Each row was made from one walk, in order. Every step used is in the known rows, and no mark comes twice. Write each row's walk.
In the rows, 128 means zero.
Known rows:
kebuk > suve > ruduz > tofi > nugeb: [134 141  51 180 175 143 193 155 125 174 119 138 179 112 143  61 108  89
 114  97 138 110 124 100 112 160 125 168 167 158 106 111 112  79 127 120
 120 125 151 145  98 133 160  92 139 172 165  90 110]
nugeb > tofi > ruduz > suve: [108 109  66 169 177 148 201 164 110 137 153 124 168 136  94  82 148 126
 118 122 115 123 149 101 106 164 139 210 128 175  97  67 103 110 151  84
 111  84 163 129 117 116 142 109 128 145 139 133 113]
nugeb > bilib > ruduz > nolu > gemab > tofi: [148 157  70 147 118 122 159 132 126 124 148 122 123 146  80  96  90 112
 141  92 139 122 118 145  99 137 112 158 119 190  92  89 117  88 150 102
 102  88 121 139 126 118 140  93 173 144  72  83  88]
bilib > nugeb > nolu > gemab > tofi > ruduz > suve > kebuk: [111 159  70 177 137 109 164 151 153 158 165 123 188 126  89  58 114 136
 155 129 133 140 170 134 100 184 156 120 116 170 104  99 131 101 172  87
  75 123 172 149 131  89 162  95 155 117 121 150  97]
nugeb > nolu > ruduz > suve > kebuk: [115 139 105 175 163 153 150 156 132 177 127 134 170 138 113  90 118 137
 148 106 141  93 187 117  97 196 188 119 174 159 119 100 110  99 151  71
  82 145 172 149 122  82 150 108 144 157 150 131 110]
gemab > tofi: [150 131  68 163 156 122 194 156  87 143 161 145 130 119  96  77  97  96
 134 128 126 103 113 143  88 138  89 151 120 161 111 123 111 117 154  96
 112  81 114 127 139 163 168  92 145 167 145 119  64]
gemab > nolu: [143 150 109 174 161 140 145 167  90 174 137 138 121 146 117  90  92  97
 153 132 142 102 145 120 104 158 106 148 121 158 114 123  80 119 148  91
  95  89 149 127 136 115 160  71 119 162 162 119  94]
nolu > nugeb > bilib > gemab > tofi > ruduz > suve > kebuk: [ 92 133  60 141 158 111 227 146 150 110 134 109 175 174  82  53 166 132
 120  86 113 132 153 137 124 113 156 134 139 171 105  98 103 118 142 112
  85 107 130 132 141  89 170 139 140 113 112  83 102]
kebuk > suve > ruduz > nolu > nugeb: [135 167  74 159 162 138 168 144 118 172 102 137 169 162 152  69 127  77
 119 110 171 121 148 107  96 144 157 185 173 194 110 112 107 107 108 105
 143 103 177 137  78 109 167  75 142 177 146  80 144]
tofi > nugeb > nolu > gemab: [158 154 110 145 133  94 159 174 125 169 116 116 132 115 121  83 100 131
 155 125 140 109 167 140  97 139 159 109 115 133 137 115 130  96 170  90
  97  85 138 160 122  93 183  61 168 156 131 128 121]
nolu > kebuk > suve: [125 157  87 160 174 160 172 171 108 178 127 131 165 131 141 104 128 127
 139  91 113  73 143 140 136 144 117 163 144 133 132  88 141  95 120  72
 128 137 131 119 117 120 136  79 140 199 167 110 103]
nolu > kebuk: [123 154 101 158 170 153 175 174  89 167 131 134 140 118 119  88 128 122
 155  94 109  82 139 139 114 136 121 141 132 143 138 113 141  95 149  82
 106 119 123 129 135 127 144  89 134 181 166 137  96]
nugeb > bilib > gemab > tofi > ruduz > nolu > kebuk > suve: [101 142  28 153 135 175 197 138 170 150 126  93 160 167  87  94 132 132
 113  88 129 115 126 148 145 127 116 149 138 145  79  81 139  91 155 108
 107 126 156 105 129  93 125 101 152 145 114 105 116]
ruduz > tofi > nugeb > nolu > kebuk: [117 132  95 165 149 148 188 177 133 201 145 121 168 127 119  68 111 107
 122 143 144 121 127 116  96 131 131  94 138 104 126 128 134  63 177 105
  87 146 145 152 136  98 180  78 146 167 155 141 125]
tofi > nugeb > nolu > kebuk: [115 153 111 145 158 144 175 169 130 203 114 114 164 146 117  80 119 121
 139 126 131  97 157 127 107 136 154 105 137 116 141 130 135  68 176  84
  85 128 140 146 125  94 169  82 141 174 152 142 128]
gemab > nolu > nugeb: [137 158 114 158 163 110 162 165  90 164 126 150 143 168 128  70 120  81
 147 148 162 124 151 127  92 125 119 148 122 168 126 134  78 130 135 102
 108  94 150 127 128 106 191  66 122 171 157  97 106]
nolu > ruduz > tofi > nugeb: [130 130  50 171 182 118 204 157 117 154 129 157 165  98 118  51 105  90
 140 120 160 122 133 109  84 138 115 156 134 158 102 113 116  88 158 126
  88 136 149 144 122 125 173  90 134 174 168 114  80]
kebuk > suve > ruduz > bilib > gemab > nolu > nugeb: [125 167  73 178 140 141 136 153 143 154  90 125 163 165 152  75 132 105
 139  95 149 120 140 132 135 140 154 145 155 173 109 114  66 113  73 119
 117 100 161 134 105  50 151  95 135 165 143  60 111]
nugeb > nolu > gemab > tofi > ruduz: [157 135  58 169 138 115 166 152 132 141 155 128 124 108  84  73 102 151
 147 138 123 115 145 172  89 157 127 119 120 174  91  97 140 120 184  99
  97  73 153 134 145 127 155  81 158 143 113 144  91]
bilib > gemab > tofi: [153 154  48 160 126 118 190 168 105 122 155 136 114 109 100  72  99 114
 139 127 126 100 118 149 104 133 106 113 100 149 100 120  97 123 152 116
 110  75 123 120 152 137 174  97 159 153 139 131  79]
gemab > bilib > nugeb > nolu: [122 136 117 123 154 126 157 135 112 181  98 141 147 147 100  72  96  99
 142 117 143 110 114 119  75 129 148 168 107 143  99 118  95  84 142 110
  82  84 123 167 115  87 160  58 132 149 106 139 117]
nolu > gemab > bilib > ruduz > suve > kebuk: [118 172 116 157 144 128 148 167 125 130 126 117 155 135  99  85 124 137
 165  54  87  75 165 142 101 178 159 147 141 190 121  54 109  72 121  87
  78 110 135 157 115  88 121 117 138 156  90  99  74]
nugeb > bilib > gemab > nolu > kebuk > suve: [112 163  94 155 130 166 144 157 143 172 108 111 142 173 124 125 130 145
 133  78 128  75 142 142 173 135 112 132 124 111 118  99 108 100 120  89
 105 134 139 107 137  61 127  88 147 164 138  89 119]
tofi > ruduz: [134 131  74 151 205 142 191 156  99 150 118 128 131 116 103  64 117 118
 156 101 105 105 149 127 104 149 139 180 123 177  96  87 118 110 161  98
  99  86 140 133 129 131 141  84 108 154 154 134 101]
tofi > ruduz > bilib > nugeb > nolu: [106 114  92 149 194 145 165 140 140 181 104 120 163 136 101  59 100 109
 162 111 129 152 128 122 101 139 182 180 107 153  83 100 100  87 137  94
  81  99 137 172 116  60 145  72 113 134 127 137 120]
nolu > kebuk > suve > ruduz > bilib > gemab > tofi > nugeb: [103 165  23 186 133 160 183 154 170 154 109 108 193 123 114  75 131 120
 125  68 110 103 120 148 153 141 124 121 158 149 117 120 122  67 113 116
 106 128 133 132 117  94 130 139 160 178 145  91  78]
bilib > nugeb: [129 156  90 145 179 116 174 155  84 160 121 155 147 118 124  67 100  85
 163 112 142 119 129 107  97 138 131 181  84 155 112 121 104 104 132 101
 101 101 122 148 116 118 171  65 134 156 160 134 103]
bilib > gemab > nolu > ruduz > tofi: [141 151  48 197 129 146 155 164 124 139 145 153 123 106 121  70  95 110
 152 143 171 113 134 124  99 164 101 107 118 155  78 118  76 119 146 134
  80 130 184 121 152  87 162  87 144 158 165 125  87]
gemab > nolu > nugeb > bilib > ruduz > suve: [112 148 129 139 173 127 156 144 126 151 107 133 175 216 126  89 142  96
 128 124 144 134 168 108 107 140 139 183 148 171 110  90  67 100  99  83
  93 110 142 144 105  61 154  94 117 150 117  43 119]
bilib > gemab > nolu > nugeb: [142 177  97 153 134 105 161 177 108 138 120 139 122 158 132  65 123  95
 151 148 159 117 157 129 106 120 132 112  97 156 119 132  69 131 129 118
 102  87 161 124 137  81 200  72 138 155 153 106 114]
gemab > bilib > nugeb > nolu > kebuk > suve: [ 99 153 104 135 153 155 150 139 141 208  95 136 187 159 123  91 118 119
 126 104 133  84 126 133 112 135 138 166 129 116 110 100 128  66 117  90
  95 138 134 148 102  75 137  56 140 177 114 128 122]
tofi > ruduz > nolu > nugeb: [123 139  80 143 191 122 201 156 114 155 117 125 150 162 113  40 131  79
 137 134 157 152 158 115  76 116 159 184 134 199  98  98 110 115 154 108
 109  89 174 138 111 106 182  72 112 148 143 114 131]

Write each row's walk:
[132 131  92 145 154 101 203 159  77 136 153 157 151 137 120  68 148  96
 122 132 144 116 118 107  94  97 132 184 109 173 128 120  92 122 137 104
 123  77 128 130 123 135 190  92 152 176 122 115 114]  nolu > nugeb > tofi
[143 129  61 135 129 119 197 146 114 113 135 125 109 133  83  91 108 125
 126  89 119 100 100 150 117 108 107 135 103 141  98 120 102 115 148 114
 104  71  91 129 151 121 159 103 165 140 114  99  88]  nugeb > bilib > gemab > tofi
[126 134  90 151 133 116 197 157  88 147 159 141 152 162 117  70 136  72
 114 146 178 144 120  88  80 101 136 181 118 182 119 117  92 113 149 105
 123  78 158 131 114 120 198  81 159 165 116 121 133]  ruduz > nolu > nugeb > tofi
[138 117  51 183 162 114 183 155 130 107 151 120 136 100  77  70 109 130
 163  86  99 132 118 178 101 133 107 163 117 186 102  85 131 118 147 101
  98  72 109 141 140 121 134 105 140 151 117 112  51]  nolu > gemab > tofi > ruduz > bilib
[ 99 185  78 158 135 168 147 136 164 186  70 102 170 170 123 104 142 134
 129  62 131  78 155 123 179 153 134 124 155 136 119 126 110  70 126 116
  94 137 159 121 116  66 122 116 144 156 148  75 127]  tofi > nugeb > bilib > gemab > nolu > kebuk > suve > ruduz
[134 110  96 165 172 152 148 143 134 167 108 136 142 124 108  93  98 129
 153 105 141 115 135 143  89 146 167 152 153 155 103 104 102  97 130  83
  90 110 130 158 123  69 139  87 135 174 132 114  94]  nugeb > nolu > ruduz > bilib
[ 84 137  50 198 135 197 158 160 156 161 140 103 176 156 106  98 149 147
 133  96 114 106 129 134 173 151 127 154 123 147  97  70  93  92 124 100
  97 129 175 103 139  53 108 114 128 165 128 122 109]  nugeb > tofi > ruduz > bilib > gemab > nolu > kebuk > suve
[141 135  93 123 150 132 183 153 106 121 104 116 102 131 105  99 114 135
 145  66 116  91 119 134 129 113 144 149 103 134 110 107 102 112 137 105
 103  78  97 139 140  91 155  93 152 140 124 104 117]  nugeb > bilib > gemab
[105 147 104 165 168 136 173 156 153 193 116 124 195 146 113  72 123 120
 142 112 149 105 201 103 101 185 192 114 169 150 128 111 108  75 163  76
  68 151 179 161 112  71 166 111 139 156 154 123 115]  tofi > nugeb > nolu > ruduz > suve > kebuk
[145 124  66 184 165 154 176 156  91 145 145 147 131  94 123  65 103  99
 135 101 125 107 105 112  84 161 120 149 159 175 100 127 111  98 144 129
 111 100 139 146 128 146 152 101 135 161 157 123  97]  suve > ruduz > tofi
[113 169  97 150 154 152 148 153 133 212 117 141 190 143 147  95 114 123
 137 123 146  98 146 120 129 152 148 151 120 112 120 107 134  79 122  75
 115 155 151 139 110  84 148  50 152 180 149 136 138]  bilib > nugeb > nolu > kebuk > suve
[110 146  74 188 110 138 147 149 124 125 127 129 146 152 114  63 147 107
 135 111 150 130 110 112 118 125 148 136 129 191 108 139  48 114 110 137
 101  74 162 135 127  71 159 126 146 150 118 101 112]  suve > ruduz > bilib > gemab > nolu > nugeb > tofi
[135 152  81 171 155 161 159 149 100 165 116 122 126 127 112  76  97  86
 143  94 148 114 140 110  84 166 151 161 161 196 105 127 108  90 151 108
 112  83 168 142 105 125 151  92 135 152 151 128 121]  suve > ruduz > nolu
[144 141  74 165 175 146 177 165  96 151 158 149 139 107 124  65  91  93
 141 124 126 109 111 115  90 157 125 160 124 165  88  87  93  84 133 112
 108 122 132 147 131 131 151  89 126 172 132 112  96]  bilib > ruduz > tofi
[105 116  59 187 134 164 163 159 129 138 147 106 131 143  80  77 125 126
 147 111 121 131 119 119 134 141 136 155  97 169  83  91  58 110 147 117
  79  75 160 123 148  67 131 115 122 134 118 134 102]  nugeb > tofi > ruduz > bilib > gemab > nolu
[130 152  83 145 166 125 150 131 119 179 103 165 161 115 121  69  95 112
 161 135 172 110 152 113  85 160 160 157 112 160  92 124 109  98 143 104
  84 127 158 151 115  89 161  61 143 162 147 143 113]  bilib > nugeb > nolu > ruduz
[125 112  60 170 158 129 182 133 159 171 125 134 175 131  84  69  92 105
 135 128 154 137 125 142  85 135 136 136 148 158 101 128 104  84 155 101
  80 108 130 157 127  92 161 106 143 171 122 104  71]  gemab > tofi > nugeb > nolu > ruduz > bilib
[ 99 125  57 155 154 142 209 148 148 118 144  97 155 150  67  74 140 141
 126  68  95 109 144 133 138 148 146 133 134 158  94  88 106 107 162 100
  81 104 129 129 149  96 138 144 137 109 117 106  90]  nugeb > bilib > gemab > tofi > ruduz > suve > kebuk
[119 133  83 170 150 156 185 175 150 213 139 124 195 141 142  81 112 115
 108 137 148 110 134 117 120 140 131 120 153  92 124 104 137  66 149  89
 113 163 154 143 119  93 172  64 151 183 154 118 132]  ruduz > tofi > nugeb > nolu > kebuk > suve
[127 125 117 120 163 111 195 145 105 149 110 124 134 186 113  79 127  78
 123  99 164 143 128 108  89  82 145 187 135 165 121 117 108 113 137  99
 114  87 116 152 109  93 189  69 144 149 118  75 138]  ruduz > nolu > nugeb > bilib
[135 151  81 150 143 107 185 163 130 133 123 129 149 111 102  53 103 102
 149  98 118 108 114 137  81 130 116 151 115 171  98  78 110  55 140 135
  78 104 123 164 117 108 148  92 142 162  90  99  77]  nolu > gemab > bilib > ruduz > tofi > nugeb
[113 142  80 181 148 167 172 157 144 203 126 122 171 116 119  61 118 115
 124 122 138 109 128 112  96 155 145  95 174 137 122 144 137  55 174 120
  90 142 161 155 123 110 158 104 145 165 156 143 129]  suve > ruduz > tofi > nugeb > nolu > kebuk
[136 162  89 150 162 159 159 157 101 168 130 127 131 145 117  77  87  80
 152 122 145 115 145 104  88 165 153 171 131 187  93  88  93  77 138  95
 107 103 160 144 111 109 149  79 131 163 125 117 116]  bilib > ruduz > nolu
[ 91 149  90 143 167 133 201 137 142 162 140 111 197 178  76  75 121 101
 121  78 108 113 146 103 127 156 144 153 146 167 115 101  92  58 148  85
  75 129 112 150 121 111 146 146 136 140 103  68  83]  gemab > tofi > nugeb > bilib > ruduz > suve > kebuk
[146 152  71 169 178 155 157 145 101 166 104 141 151 118 142  91 111 118
 133  78 121  74 139 124 118 178 141 185 166 179 111 102 112 102 111  95
 134  98 144 131 101 134 127  93 136 177 156 100 106]  kebuk > suve > ruduz
[167 151  65 172 127  95 175 165  93 118 167 144 120  94 100  83  99 122
 154 114 124 103 124 166  89 138  86 134 107 168 122 111 136 126 158 100
 114  71 116 129 141 155 167  82 174 167 135 120  59]  nolu > gemab > tofi
[137 157  71 175 159 169 154 145 116 178 109 126 152 141 138  89  99  89
 126  90 152 101 142 110 109 179 148 185 174 183 103 101 111  94 123  94
 134 100 172 133  86 119 142  79 144 168 151 105 131]  kebuk > suve > ruduz > nolu
[124 146  56 175 132 153 164 142 157 168 104 115 156 155 124  85 109 106
 108  84 151 113 118 103 149 149 122 135 149 137  90 124  80  83 122 140
  97 122 158 136 116  73 149 101 149 140 138  66 127]  kebuk > suve > ruduz > tofi > nugeb > bilib > gemab > nolu
[119 157 100 148 162 152 171 166 147 219 106 116 187 154 140  96 122 125
 123 119 135  88 161 126 132 147 151 129 151 106 137 106 138  68 145  72
 111 144 150 137 110  88 160  69 145 187 150 117 138]  tofi > nugeb > nolu > kebuk > suve
[137 124  77 162 173 119 215 178 100 161 144 139 151 112 122  54  99  79
 130 124 142 130 113 104  89 125 111 148 119 132 117 121 110  87 160 115
 101 110 128 150 126 129 190  80 134 161 165 113 101]  ruduz > tofi > nugeb
[172 143  80 171 110 102 152 162 114 142 165 138 115 109 102  94  89 140
 140 139 141 106 132 168  84 145 111 100 118 152 118 118 132 119 170  88
 107  75 128 140 146 130 174  70 181 159 115 137  86]  nugeb > nolu > gemab > tofi
[101 143  87 163 123 146 184 169 146 165 129 110 148 156  99  84 123 114
 132 101 141 120 118 120 141 113  95  93 111 101 117 132 106  79 162 129
  66 143 137 132 152  65 166  97 146 144 146 103 115]  ruduz > tofi > nugeb > bilib > gemab > nolu > kebuk
[106 154  51 190 171 165 190 160 134 190 121 135 200 112 143  69 131 104
 116  89 127  97 127 112 127 157 117 148 178 144 121 116 142  59 132 117
 115 161 156 135 105 125 143 104 142 187 173 103 110]  nolu > kebuk > suve > ruduz > tofi > nugeb
[143 134  90 168 118 118 158 150 144 159 107 120 137 107 104  63 104 122
 133  94 135 111 116 136  68 146 138 112 160 165 106 123 124  66 163 141
  78  85 146 173 115  99 156  92 159 146  98 119 110]  suve > ruduz > tofi > nugeb > nolu > gemab > bilib
[112 135  79 169 165 124 185 149 102 154 152 146 159 167 101  53 149  98
 129 158 151 132 146 108 103 127 123 178 113 197 100 111  76 128 158 113
  97  83 180 112 129 115 165  95 114 157 127 122 117]  gemab > nolu > nugeb > tofi > ruduz
[168 147 114 157 128 111 142 171 108 154 133 127 109 108 123 103  95 149
 162 117 132  96 153 153  93 147 150 117 118 146 128 103 131 116 159  84
 107  78 133 150 132  97 167  59 171 159 128 137 116]  nugeb > nolu > gemab
[121 149  43 187 110 187 143 146 173 168 122 108 170 133 117  99 119 152
 119  91 119  94 115 164 140 159 144  93 173 137 103 113 118  80 114 103
 115 123 144 135 128  77 119 123 171 170 122 114 104]  nugeb > nolu > kebuk > suve > ruduz > bilib > gemab > tofi
[102 126  69 177 158 146 162 129 102 146 130 147 171 110 104  70 123  94
 146  75 128 129  84  91 109 142 148 204 116 190 104 130  86  86 113 115
 103  87 122 158 107 105 131 121 145 153 122 126 100]  suve > ruduz > bilib > nugeb > tofi
[117 147  67 172 184 151 150 135 125 168  94 146 186 125 139  79 109  93
 150  59 126 119 112 113 123 159 154 215 139 172 104 108 102  86  74  98
 121 117 120 160  86  86 125  89 130 168 149  88 101]  kebuk > suve > ruduz > bilib > nugeb
[106 114  83 164 158 133 181 150  94 144 150 145 170 121 104  76 114  85
 145  96 131 140  79  93 110 119 134 208  81 154 110 113  83  95 119 100
 106  92 102 157 120  97 157  94 144 158 123 129  94]  ruduz > bilib > nugeb > tofi
